Known rows, with every step that occurs:
mado fegi zozi purasim pipu kiziz: [ -7 -14   4 -13   2   3   1   8   7   4  -7  -9   4  12   1  -1   9   8
   9  -3  16 -14  -8  -4   1   3   8   2  -5  -8   5  -2   9   4  -9   1
  -1 -12  -7   1 -17 -38 -12   6]
pipu kiziz mado fegi pata purasim: [  5 -10   4   0   4   0  14   9   3   0   3  -4   7  14  -5   1   1 -18
  -5 -14   5   8   2 -12 -19   2   6  -3  -6   0  -2  11   3   4 -24   3
  15  13  -5  -5 -11 -18   5  -2]
zozi purasim: [  1  29   3  -4  -6  -3  -4 -28 -11 -12 -16   0   1 -15   3   7  15  -2
  -8   6   0 -10   4  -3   3  10  -3   0   3   8  -7  -7   0  -9  18   3
   3  -9   4   2  10   2   1  -6]
zozi purasim mado kiziz zole fegi pata: [  5   8 -10   6   3  -9  -7   3 -18   5   8  -4  14 -16  -4   0 -13   3
   1 -16   5 -16   9  11   1 -14  -6  -5   3   3   3 -14  -3   4 -18  -3
 -21   8  -2 -18 -12  14  -5 -10]
gosu fegi pata purasim pipu kiziz mado: [  2 -23   4 -10   3   2  13  25  17   9  -6   4  -3  13  -2   4  -1   2
  11  11  10  17   2 -14 -21  -5   8  -9  -6   8  10   0   9   3 -24  -2
  18  -5  -3  13  -7 -15   6  17]
purasim gosu: [ -8  17   2 -13  -1  -1   0 -15  -7  -4 -15   9  -8  -7   4  -1  -1  -1
   2  13 -14   2  10   4   8   0  -2   8   7  -1  -8   2  -3  -9  35   3
   9   4   1  -5  16   6  14  -7]
kiziz pipu: [ -5   3  10  12  -7   2  -2  -7   9  -5  -3  10  -8   4  11  13   7  -2
  -2  21  -4  16 -18   4   7   4  -1   2   5  -3 -11   8   2   7  12   2
  -6 -13   2  -3  26  18   4  -2]
kiziz mado fegi: [  2   4  -5  14  -6 -10   0  -7  11  -9  21   1   8  -3  -2 -10   5 -10
 -19  11 -12  -4  -1  10  -1   1   5   6  -1 -14  -1  11  -8  10 -12   3
  13   6  -4  -6   7  15   9  -3]
zozi purasim pipu kiziz zole fegi mado: [ -9  -2 -16   7 -10   4 -13   0  -4   0  12  -3  11   9   3  -8  -2  18
  -2 -11   8 -12 -10  -1  17  14 -10  -7  -5 -11  21 -10  -5   8   2  -6
 -21   4  10 -17 -12 -11 -10  -6]
zozi purasim mado: [  5  25  -5   1  -7  -5   3 -24  -7  -8 -14   4   5 -18   0  -3   8  10
   7  12 -10 -32  15   5  14   4   2   0   6   6   0  -1  -5  -8  32   5
  11   1  -2   7  10  -4   8  -1]
zole fegi: [ -5  17  -6  -8 -10  -8  -4  -3  -5  -6  20   3  -3   1  10   0  15  -9
 -24  10   3   9   1   8  -7  10  -7   2   6   4  -9   0  -5  -7 -10   4
 -14   6   1 -14  14  27  -3 -23]
zozi purasim gosu fegi mado kiziz: [  3  -5  -3  -8   7   1  -2 -21 -18  -1 -26  -5  13 -11 -12 -21  -5  16
  10  -2 -15 -16  41  -8   8 -22  -3   5  -5   1   1  -1  -5 -16 -14  -4
  21  14   5  13 -14  -1  12  -6]
pipu kiziz mado fegi pata purasim gosu: [  1 -11   0  -8   7   2  15   5  -7   7  -4  -1   7  10  -8 -11 -10 -10
   7 -17  -7   2  21  -6 -13  -6  11   2  -8  -3   5  12   3  -1  -1   0
  30  21  -5 -15 -13 -25  14  -4]
zole fegi mado: [ -3   5 -15  -3 -12  -9  -6  -5 -10  -7  15   5   3  12   8  -9   3  -4
 -29  -3  -8  -1   7   2   5   7 -16   3   1  -2  -7   7 -10  -4 -17   2
  -1  16   9  -8   4  23  -2 -30]
pata purasim mado kiziz: [ 12  10   5   2   5   7   7 -23  -4   3 -20  -2  -3 -13  -6   1   7  -3
   5   6  -1 -14  -1   4  -3  -4  -4   5   8   5  -6   7   0 -12  16   6
   5   3  -6   8   9   9   2  12]
zozi purasim gosu fegi: [ -3  17  -3 -12  -1  -3  -2 -12 -12  -4 -16   1   0 -23  -5 -11   6  10
   6   9 -13  -6  41  -2  -3 -11  11  -2  -4   6   5  -6  -1 -19  11  -2
  20  -3   2  13   1  -4  13  -5]
pata purasim mado: [  7  17  -3  -4  -3   3   8 -15  -1  -2 -10   6 -10 -11   0   4   8  -4
   5   6 -11 -10   4   2   0   8   1   2   8   7   0   9  -2 -12  25   8
  16   1  -4  14  15  -1   5   4]
kiziz zole fegi zozi purasim mado: [ -5  10 -24  -4 -11 -14 -11  22 -17  -4   8   4   5  -8   3   7  -5  14
  -3 -17  -9 -16   4  12   8  12  -2  -3  -2  -3   9  -9  -4  12  -6   2
 -16  -4   2  -5  -2  -4 -17  -8]
pata purasim pipu: [  2   8   6  -7  -4   6   1 -17  13   5 -14   1 -14  -1   5   7   9  -4
  -1  11   3   4 -15  -5  -8   7  -1   0   7   2   0   0   6  -8  35   5
   7 -20   2   6  11  -1  -4  12]
mado fegi: [  1   4   2   4   0  -3  -3 -13   7  -5  17  -3  -3  -3   0  -8  10 -16
 -16  13  -4   5   3   5  -4   1   2   8   6  -6 -11   7  -3  -5  -2   2
   0  -1  -6   3   8   8   3  -9]
gosu fegi pata purasim: [  5  -2   7 -14   5  -4   5  11  -4   2  -1   0 -14   0  -2  12   9 -15
  -5   1   2  27  19 -15 -30  -4   7  -5  -2  21 -12  -2   6 -17 -16   0
  19  -7   1  26  -2  -1   1  -7]
pata purasim: [  4  22   6  -6  -3   3   3 -18  -4  -7  -8   0 -14  -6   2  10  16 -12
 -11   4  -4  11   0  -7 -11  16  -4   2   4   9  -8   3   2 -14  21   6
   8  -8   3   9  15   1  -3  -2]
pata purasim mado fegi pipu kiziz zole: [  4   1   4  21  10  14   3   9  19   1  24  -7  -4   3  -7 -13  -9  -4
  10 -12   0  -1 -13   5  10  14  13  -3  -7  -6  16   9  -6   7  16   0
  -1   3  -7   6  -8 -17  -4  14]
fegi mado kiziz zole: [  3  -6   3  16   2   2 -14 -14  -7  -7   8  -2   4   1  -5   5 -11   0
 -16   0 -10   3 -21  -3  18   3 -19   6   2  -5 -10  -2  -9  12   0  -4
 -15   2   7  -4   3  19   4   0]

Rows:
[ -9  -6   3  -9  -3   6  -9  13  -2  -2  -8   0  -1   5   4  18  -2  17
  14  -5  12  -5 -30  -6  11  20  -2  -4  -3  -5  11 -15   8  15  21  -3
 -17 -22   1  -4  -6 -34 -14  21] : fegi zozi purasim pipu kiziz zole
[  9 -12  12  10   7   5  15   1   4  10 -26   5  -3   1  -1  10  -9  -1
  20   0   1   4  -6  -3  -4 -21   3   1   6   3 -12  10  10   3   1   4
   7  -5  -2  -3  10  10   2   9] : fegi pata purasim mado kiziz pipu
[ -7  -3 -15  10  -9   1 -11  11 -11  -7  30   3   4  17   5  -2  -3   0
 -18  -6  -1   5 -12  -4  15  20 -17  -3  -6  -6   4   1 -13   8 -15  -6
 -26  14   5 -18  -2   5  -5 -20] : pipu kiziz zole fegi mado
[ -1 -18   7  -4   9  10  -1  25  10  10  10  -1 -14   5  -2  17  -5   1
  16   2  15  34  -4 -13 -17  -2   8 -12  -6   9  11 -10   9   6   0  -8
  -5 -17  -3  13 -11 -20  -4  18] : gosu fegi pata purasim pipu kiziz zole
[ -4  -3  16   8   8   9   8   3  24  -8  16  -4   1  16   3 -13   7 -10
  -4   6  11   9 -15   1  10   9   5   3  -3  -4  -6   7  -2   0 -13  -1
  -7  10   0  -1  -4  -2   4  -5] : mado fegi pipu kiziz
[  4   3  -3   3   4  -3  -7   1 -16  -1 -15  -2   6 -15  -7  14  -7  13
  11 -13  -5 -25 -10   6  15  -1  -5   4   2  -2   0 -10  -1  11  13   1
 -13 -11  -2  -1  -5  -5  -9  15] : fegi zozi purasim mado kiziz zole
[ -3   9  -8 -27  -1  -7   4   7 -22   7  -5   3  -7   0   5  -2  -6 -16
  -7 -20  -2  19  28  -3 -21  -4   0   1   2  11  -7  -1   5 -18   1   3
  13  13   5 -15  -5   2  -3 -24] : zole fegi pata purasim gosu
[ -2   7  -1 -20  -3  -9  -3  11  -9  -7 -11   0  -4  -5  -2  10  16   5
  -5  -1  -1  -1  20 -11 -11   1   5  -2  -6  13  -4  -8   5  -7 -19   0
   7 -15   1  28  -8 -12  -9  -1] : gosu fegi zozi purasim
[  7  16  -1  20   0   3  -8 -24  -9  -2 -10  -3   9 -28  -7   3  -4  11
  10   2  -7 -27  -4  11  17  -1  -2   0   5  -3   5  -9  -6   5  17  -1
 -10  -4  -4  -1   4   9   3  12] : zozi purasim mado kiziz zole
[ -9   8  15  15   4  12  -4  10  11 -11  17   3  -6   8   6  10  -1  -2
   4   3   8  18 -37  -1  20  26  -3  -5  -2  -2  -1  -6  -4  12  16  -5
 -27  -5   6  -7   5   1   1  11] : fegi pipu kiziz zole
[  0 -10   8  19   1   6   8 -16  13   4 -16   9   1  -3   1   0  -2   5
  17  25  -5  -9 -14  16  16 -12   0   6   9  -8 -10  13   0   6  12   1
  -8  -2  -7  -7  23  27   6  12] : purasim mado kiziz pipu
[  2 -21   4   2   5  -1   5  12   4   5 -24   2   4  -4  -6   0   1  19
  27   8  -1 -18  11   4   0 -20  11   0  -3   1   1   3   7   5 -30   1
   1 -12  -7  20   3  -2  -6  15] : gosu fegi zozi purasim mado kiziz pipu
[  1  -2  -7   7   5   1 -14 -13 -20   1  -9  -7   8 -17 -18 -13 -14  17
   7  -9 -22 -12  26  -4  10 -14  -4   0 -10  -6  12  -9  -9  -2  -8 -10
   7   2   7  12 -18   1   9   3] : zozi purasim gosu fegi mado kiziz zole
[ -1   1  12  -2   3  -2   3  11  21 -10  14   3  -9   2   2  -4   5  -4
  -6  16   0  22   2  -1  -1   2   6  -2  -2   9  -6  -2  -4  -5 -21  -3
   3  -3   5  28   6  19   6   1] : gosu fegi pipu
[ -3  -8  -8   3  -4  -5   3   8  -5   6 -14   4   9   4   3  -1  -1  14
  11 -10   5 -20  -4  15   6 -11   1   2   0  -5  -1   3   6   4 -34   4
 -11   2  -1 -14   4   9 -17  -5] : zole fegi zozi purasim mado kiziz pipu
[  3  -8  -1   2   4 -12   6   1   4   1  13   3   4  -1   1 -13  -9  -9
   0   6  -6  -8  19   4  -1 -14   8   6   8   2 -12  10  -2  -2  -2   2
  13  13 -11   3  -2   2  14 -11] : purasim mado fegi pata
[ -1  -1  -9  -5  -3  -4 -12  20   1  11  18  -2 -12   3   7   9 -11  -8
 -11 -16   9  26 -18   2 -19   4  -3  -8   2   4   5 -13   5   8   4  -2
 -12 -15   6  -9  -9   5 -13  -3] : kiziz zole fegi pata purasim pipu
[  1  -1   3   0  -7  11  10  -7  17   3 -14   4  -2   8   3   6   6   4
   8  14   6  -1 -20  -4  -2  10  -1  -3   0  -4  13   5   4   6  21   4
  12  -3   2  -4  12 -10   3  25] : pata purasim pipu kiziz mado
[ -1  -2  -6 -18  -6  -6   0  10   2  10   7   1  -9   8  11   3  -1 -10
 -10  -9  16  22  -2  -1 -22  -5  -3  -3   5   8  -4  -7   8  -7   5   2
  -1  -4   5  -6  -3   3 -11 -11] : zole fegi pata purasim pipu
[ -5 -18   0  14  -4   4   4   0  31   1  12   1  10  13   2 -13  -1   5
   3  20   4 -11 -15   7   5  -1   7   2  -1 -18  10   9  -3  16   0  -2
   1   7  -9 -10   3  -5  11  13] : purasim pipu kiziz mado fegi
[ -4   1  12  20  11   9  -5  14  20  -7  32  -7  -1  10  -1  -3  -2  -6
  -4  -1   8  20 -27   6  15  16   5  -3  -7 -11   4   1  -5  14  -6  -5
 -21  -2   0  -5  -4  -5   0   7] : mado fegi pipu kiziz zole
[  3 -14   6  -7   6  -2   3   2  13   9   5  -8  -8   7   1  -2  -3 -14
  -4  -7   7  12  -1  -6 -23 -13   7   2   5   0  -7   1   9  -5  14   1
  13 -12  -5   8 -10 -15  -4   3] : mado fegi pata purasim pipu
[  1   4  -5  -9   8  -1  -8  12 -24  13   1  -5  -3 -10  -6   7 -19 -13
 -10 -32   4  23   5   4 -20 -11  -6   0   1   3  -4  -9   3  -4  -2  -3
 -10   7   3 -23 -10  14  -8 -12] : mado kiziz zole fegi pata purasim gosu
[  0 -15   1   4  -1  -3   9   3  13   4  -1  -4  18   9   0  -8  -5   7
  10   0   9 -18   1  -4   0  -8   9  -3  -3  -8  10  -2   4  11 -11  -1
   9   8  -5 -16 -17 -22   8   8] : zozi purasim pipu kiziz mado fegi pata
[  1   2  -6  -1  -3  -3  -5 -11  -7  -1   9  -1   8  11   2  -9   3  -4
 -25  -3   0  -4   3   3   5  -3 -22   7   1  -3 -11   5  -8  -5 -25   0
 -11  23   8 -14   0  29  -4 -23] : zole fegi mado kiziz
